Known rows, with every step that occurs
rirovup, dunugut, bizuke: [-24  13 -17 -13 -34  -8  -8  20  18  12  -3  -3  26  18  12   1 -19   4
  30   9 -21   1   8]
bizuke, rirovup, kareb: [-43  10 -27 -23  -1   6 -13  -9  16  -9  15 -13   5  44 -19  14  20   1
   7   7 -10   7  20]
mafiz, puzug, bizuke, dunugut: [ -7 -12 -17  -9   6 -19  -3  -9   6 -12   5 -19  -6  27 -17   5  -7  19
  30   9  31  17 -18]
puzug, bizuke, rirovup: [-29  -4 -16  -6   5 -11   0   1  14 -10  29 -26   3  34 -31  -8  15   2
  23  11 -11  23 -10]
zugom, puzug: [-18  -4 -12 -26 -10   9 -29   9  -6   2  11 -18  15  14   6  -1  -6  -7
  16  -1  -2   6  -1]
zugom, rirovup, dunugut: [-27  45 -10 -28 -12  15  -4   0  24   8  -7 -13  31  -3  19   8  -7   2
  14  -5 -13  10  -7]
dibu, kareb, puzug, bizuke: [  9 -23 -25  17   5   3 -12  -9  23 -13  31 -28  -3  44  -8   2  -5  15
  40  -8 -22 -15 -20]
bizuke, puzug, dibu, kareb: [-15   5   7   0  34  25  15  -6   1  -7   8 -26 -23  25   9 -22  -9   9
  34   1  -1   4  12]
dunugut, puzug: [-19   1 -38   6  -8   4 -18   3 -15 -19 -22 -18   9  21  -8  -7   6  19
  32 -12  -1   1   2]
kareb, puzug: [ -9   0 -42  16  11  17  -9 -11  10 -17   1  -4   5  38  -5   6   2  15
  14  -7  -2   3   8]
dunugut, bizuke, puzug, dibu: [-28   9 -17  15  23   0  39  -9   3   0 -11   0  -7  33  15 -25 -13   7
  38   7   5  35  32]
rirovup, kareb, puzug: [-16  -2 -54   7   7  14 -15 -28  24 -18   4  -4   8  51  -3  25   3  15
  13  -7  -8  -6  14]
zugom, rirovup, dunugut, puzug, bizuke: [-25  30 -33 -11 -24  -5  -5  -6  28  -3 -14 -32  35  13  -1   5  -5  28
  48 -13 -14  14 -26]
puzug, dibu, kareb: [-16  -5   6  -6  17  17  10   6  -5  -2  15 -30  -7   8  19 -14 -14  -2
  22 -14 -20 -15  -5]
mafiz, puzug: [ -8  11 -23  20   6   7 -10   7  10 -15 -14  -3   4  19 -10  -5   6  14
  13  15  13  20   5]
kareb, puzug, dibu: [-20   0 -42  20  30  22  25 -17   7 -11   0 -11   1  31   9  -3  -7  18
  15 -19  -1  10  10]
rirovup, dibu: [-16  19 -17   0  -6   7 -10  15  19  -2  -5  -7  19   6   2 -14  -5   4
  17   4 -12   4  -7]
mafiz, puzug, dibu, kareb: [ -9   4  -4  17  22  19  12   9   7  -6   0 -21  -8  16  10 -16  -6  14
  21  -1  -2  -1  -1]
puzug, bizuke: [-11 -14 -15   5   5 -14  -8  -4  11 -12  21 -26   7  16 -12  -6  -6   0
  31   4  -9  15 -20]
rirovup, kareb, puzug, dibu: [-27  -3 -52  10  28  20  20 -34  23 -13   3 -12   6  46   9  15  -6  20
  11 -19  -5   2  18]
kareb, puzug, bizuke, rirovup: [-24  -6 -44  12  11   1   6 -11  27 -16  26 -18   1  60 -36   2  19  20
  23   2  -8  18  -4]
dunugut, bizuke, puzug: [-15   9 -18  12   2  -5   6  -4   5  -4  -9   7  -4  40   2 -16  -6   4
  39  19   4  28  30]

Rows
[  6  24 -25  10   3  11   4 -10  52  -3  15 -19  24  32  12  -6  -6  18
  37 -16 -34  -6 -31] -> zugom, rirovup, dibu, kareb, puzug, bizuke
[-23  19   5 -11  -8  11  22  10  21  16   2 -16  -4  32  24 -17 -27  16
  50   7 -17  -2  20] -> rirovup, dunugut, bizuke, puzug, dibu, kareb
[-36  -4 -30 -26   9   2  15 -10 -34 -11 -19 -27  -6  19   8  -3 -10  25
  31 -33  24  -4   1] -> bizuke, dunugut, puzug, dibu
[-13  13 -52   6  15   1   7 -49  47 -14  13 -14  24  48   3  25   0  15
  26 -16 -16  16  -7] -> zugom, rirovup, kareb, puzug, bizuke
[-50   6 -58   6  11   6  37 -23  26  -3   6   1   7  76   2   9   7  19
  16 -12 -17  13  41] -> dunugut, bizuke, rirovup, kareb, puzug, dibu
[-38 -12 -21 -38 -13 -12 -24 -10  26   0  39 -34  16  50 -25  15  10  -2
  23   7 -15  15  -3] -> zugom, puzug, bizuke, rirovup, kareb
[-19   3 -21 -13 -19   9 -12   6  44   0  38 -34   7  57 -28  10   6  29
  34   1 -30 -17 -16] -> dibu, kareb, puzug, bizuke, rirovup, dunugut
[-20   8   0 -13 -12  -4  -9  21  34  -1  35 -33   8  32 -23 -19   9   8
  32   9 -35  -7 -22] -> puzug, bizuke, rirovup, dibu, kareb
[  8  -4 -28  18  -4   5 -11   2  43  -9  23 -24  13  39  -6  -9 -10  24
  40  -4 -32 -19 -29] -> rirovup, dibu, kareb, puzug, bizuke
[ -4  11   1  -6 -13  12 -21  23  18  -1   9 -18  11   9   7 -15  -6   2
  25   2 -27 -24 -15] -> rirovup, dibu, kareb
[-16 -25 -47 -23   5 -15  -8 -45  20 -14  23 -21  -1  59 -11  34  -9  22
  30 -15  10  -8  -6] -> rirovup, kareb, puzug, bizuke, dunugut
[-43  26 -12 -32 -20  12 -13  19  19   5   9 -17  14  24 -20   5  11  10
  11  11  -9   6   5] -> bizuke, rirovup, dunugut
[-16   2   1   8  19   7  27  -1   2   2   3 -12 -16  37  23 -26 -18   6
  47   3 -10   8  25] -> dunugut, bizuke, puzug, dibu, kareb
[-12 -13 -39  16  -8 -15 -12  -3  -1 -21  -4 -32  12  27 -19  -7   1  22
  49  -6  -6  10 -18] -> dunugut, puzug, bizuke
[ -1  40 -25   1   2  30   0  -5  38  -1  -2  -5  23  27  23  -4   0  15
  21 -18 -29 -16 -10] -> zugom, rirovup, dibu, kareb, puzug
[-25 -11 -12 -32   2   8   6  -3 -35  -9  -7 -38 -12  22  17  -5 -14  23
  38 -37   9 -30  -6] -> bizuke, dunugut, puzug, dibu, kareb
[ -4 -16 -43  24  12  -2  -1 -17  21 -17  18 -16   7  42 -16   4  -4  19
  32  -3  -9  12 -13] -> kareb, puzug, bizuke
[  3  -7 -24   9   3  24 -17  -3   8 -14  13 -15  -3  40   2   4   1  13
  23 -12 -17 -25   1] -> dibu, kareb, puzug
[-48   8 -52   0  27  22  25 -28  26 -12  11 -12   1  62 -11  14  16  21
   4 -14  -7  10  29] -> bizuke, rirovup, kareb, puzug, dibu
[ -9 -17 -54  15   8  -6  -9 -37  37 -19  21 -18  11  56 -14  24  -1  21
  30  -2 -13   4  -6] -> rirovup, kareb, puzug, bizuke
[  4  11 -27  10  -5  26 -15   9  29  -6   7  -9  10  35   4  -7  -5  21
  24  -8 -27 -30  -7] -> rirovup, dibu, kareb, puzug
[-34  13 -41   6 -18  -9  -3  14  22 -13  -3 -29  19  40 -37 -20  19  32
  40   2 -14  14 -16] -> dunugut, puzug, bizuke, rirovup, dibu
[-37  -7 -28 -17   0 -14  -8 -16  30 -11  31 -27   5  51 -31  12  15   4
  24  10 -17  15  -1] -> puzug, bizuke, rirovup, kareb
[-24  13 -46  13   1   2   7  -1  48  -9  18 -15  16  54 -33 -10  14  27
  23   5 -17  16  -8] -> kareb, puzug, bizuke, rirovup, dibu
